Each row was made from one path, in order. Every step used is in the known rows, and no mark comes twice. Write each row's path.
In the rows, 100 means zero.
Known rows
vobipa fupom nalaz: [117,90,99,137,151,100,102,110,73,109,107,91,103,111,141,93,79,90,98,104,115,115,113,73]
vobipa fupom: [115,84,93,137,87,100,103,97,77,102,108,73,100,119,141,94,81,81,99,105,103,118,102,82]
tebo nalaz fupom: [111,83,100,100,83,100,107,111,55,104,67,81,100,114,121,105,91,120,94,122,111,119,101,128]
nalaz tebo: [115,77,103,111,85,106,104,98,143,101,109,79,92,114,77,86,99,104,104,102,104,104,112,103]
vobipa fupom femo: [113,93,101,117,97,102,106,125,75,107,98,93,96,115,140,101,84,74,122,101,104,106,115,66]
rizot tebo naron fupom femo: [68,140,78,89,105,78,108,121,101,108,78,92,88,109,102,82,93,118,102,128,102,98,131,82]
doba tebo: [93,64,102,116,85,101,106,100,58,98,105,82,92,114,61,83,91,123,102,131,83,104,115,83]
fupom nalaz tebo: [114,78,108,111,149,105,103,111,140,107,109,97,95,108,78,83,97,117,101,100,116,101,123,91]
vobipa fupom nalaz tebo rizot: [118,76,100,138,154,97,99,110,137,101,95,101,90,110,138,156,89,107,75,98,117,115,123,90]
nalaz fupom: [120,75,100,114,85,102,105,104,57,105,81,78,99,118,127,103,88,93,100,109,100,118,99,104]
naron fupom nalaz tebo rizot: [89,76,99,119,151,104,103,114,115,106,89,92,91,113,106,150,91,113,72,106,115,111,125,105]
femo tebo nalaz fupom vobipa: [102,138,136,88,86,109,110,85,106,104,79,99,81,114,123,89,102,95,78,102,111,118,103,132]
vobipa fupom femo tebo: [110,138,106,103,97,115,107,118,105,105,114,93,86,111,145,96,98,56,116,84,105,108,123,69]
femo tebo vobipa: [68,127,124,112,87,112,106,92,121,102,98,69,92,111,75,41,98,100,93,85,105,105,100,87]
tebo doba: [114,91,127,110,87,103,108,98,82,106,89,73,102,112,75,55,87,134,101,83,104,122,114,100]
rizot tebo: [104,136,104,102,85,93,100,93,119,103,101,71,91,111,73,61,94,134,95,105,104,97,114,86]
femo tebo rizot: [112,131,100,107,90,115,105,96,115,102,99,74,88,112,71,153,97,101,77,89,108,103,113,89]
tebo nalaz fupom femo: [112,92,107,81,95,101,110,139,56,109,59,100,96,111,119,111,93,114,117,116,111,107,115,112]
kivivu tebo naron: [102,98,78,110,99,79,108,73,61,109,102,64,95,107,67,106,93,136,89,125,105,108,115,84]
nalaz fupom femo tebo rizot: [117,126,107,86,99,113,107,128,90,103,68,102,82,111,123,172,103,83,97,87,104,106,120,91]
kivivu tebo nalaz fupom: [108,101,111,93,85,95,105,83,24,110,79,67,93,111,118,103,99,144,88,116,110,122,109,127]
femo tebo: [109,131,105,102,87,118,107,94,112,104,119,72,92,112,80,83,99,87,97,90,105,104,110,88]
rizot tebo nalaz: [95,151,105,89,85,91,102,100,118,105,87,74,93,108,68,67,96,165,89,116,115,99,117,111]
naron fupom vobipa: [82,96,121,116,86,103,108,82,69,109,96,85,88,123,108,76,78,78,86,114,102,108,99,95]
rizot tebo kivivu: [109,136,96,108,86,87,86,95,122,102,81,70,91,106,73,17,94,131,90,108,105,89,131,91]

Which path is each row?
[101,152,113,68,97,117,112,129,111,109,96,94,89,105,73,90,105,109,113,96,116,94,126,94] => fupom femo tebo nalaz
[117,77,104,116,153,101,101,113,142,103,93,100,92,107,72,151,94,131,80,99,119,99,125,91] => fupom nalaz tebo rizot
[115,76,105,133,149,100,101,108,134,103,113,97,94,111,145,88,93,92,98,99,115,116,122,90] => vobipa fupom nalaz tebo
[107,74,77,116,160,85,107,113,151,104,98,103,98,106,72,98,97,123,95,119,117,104,126,91] => fupom nalaz tebo naron
[74,81,113,145,89,94,102,94,84,102,86,72,98,116,139,54,79,94,96,102,102,117,90,82] => tebo vobipa fupom
[106,142,134,99,86,92,104,91,118,104,87,73,93,108,74,34,97,160,92,81,103,118,125,101] => rizot tebo doba
[81,139,101,89,100,120,109,124,83,106,89,90,83,113,106,155,97,77,91,92,105,102,126,83] => naron fupom femo tebo rizot
[85,81,104,114,147,108,104,112,112,108,107,88,95,115,112,79,94,98,95,107,114,112,123,103] => naron fupom nalaz tebo
[75,73,76,97,103,89,111,127,125,105,87,102,89,114,107,101,96,91,110,124,102,105,128,98] => nalaz tebo naron fupom femo
[99,143,137,87,86,83,104,85,112,103,60,97,80,111,118,72,96,140,75,117,110,110,108,130] => rizot tebo nalaz fupom vobipa
[76,83,64,123,95,87,110,102,64,106,88,73,102,117,103,100,82,96,89,134,102,116,107,99] => tebo naron fupom
[88,85,132,111,148,107,107,110,110,108,94,90,96,111,113,50,96,123,91,81,113,132,133,119] => naron fupom nalaz tebo doba
[68,97,122,135,91,89,100,65,55,108,98,56,90,111,138,53,86,116,88,97,100,121,100,81] => kivivu tebo vobipa fupom
[69,135,132,89,100,113,109,118,120,107,89,90,88,106,75,45,100,93,115,80,105,93,113,69] => fupom femo tebo vobipa
[46,75,124,122,149,101,103,109,120,107,86,89,94,112,109,36,92,110,90,103,112,112,112,102] => naron fupom nalaz tebo vobipa
[73,74,126,121,98,95,103,119,146,99,85,98,85,112,141,52,95,88,116,90,101,107,113,85] => nalaz tebo vobipa fupom femo
[71,97,73,113,95,82,108,73,32,111,101,57,94,114,103,102,89,119,83,133,101,119,115,95] => kivivu tebo naron fupom
[103,146,109,90,98,113,109,124,106,106,101,96,88,108,139,99,101,85,109,95,115,110,125,94] => vobipa fupom femo tebo nalaz
[113,134,99,108,98,109,94,119,111,102,94,92,86,106,143,49,99,53,111,86,107,101,139,75] => vobipa fupom femo tebo kivivu
[64,131,121,133,88,82,98,87,122,99,85,70,90,112,137,29,88,124,86,100,101,112,103,86] => rizot tebo vobipa fupom
[111,135,102,111,103,111,105,119,109,102,95,96,82,111,137,164,96,71,95,84,107,106,124,72] => vobipa fupom femo tebo rizot
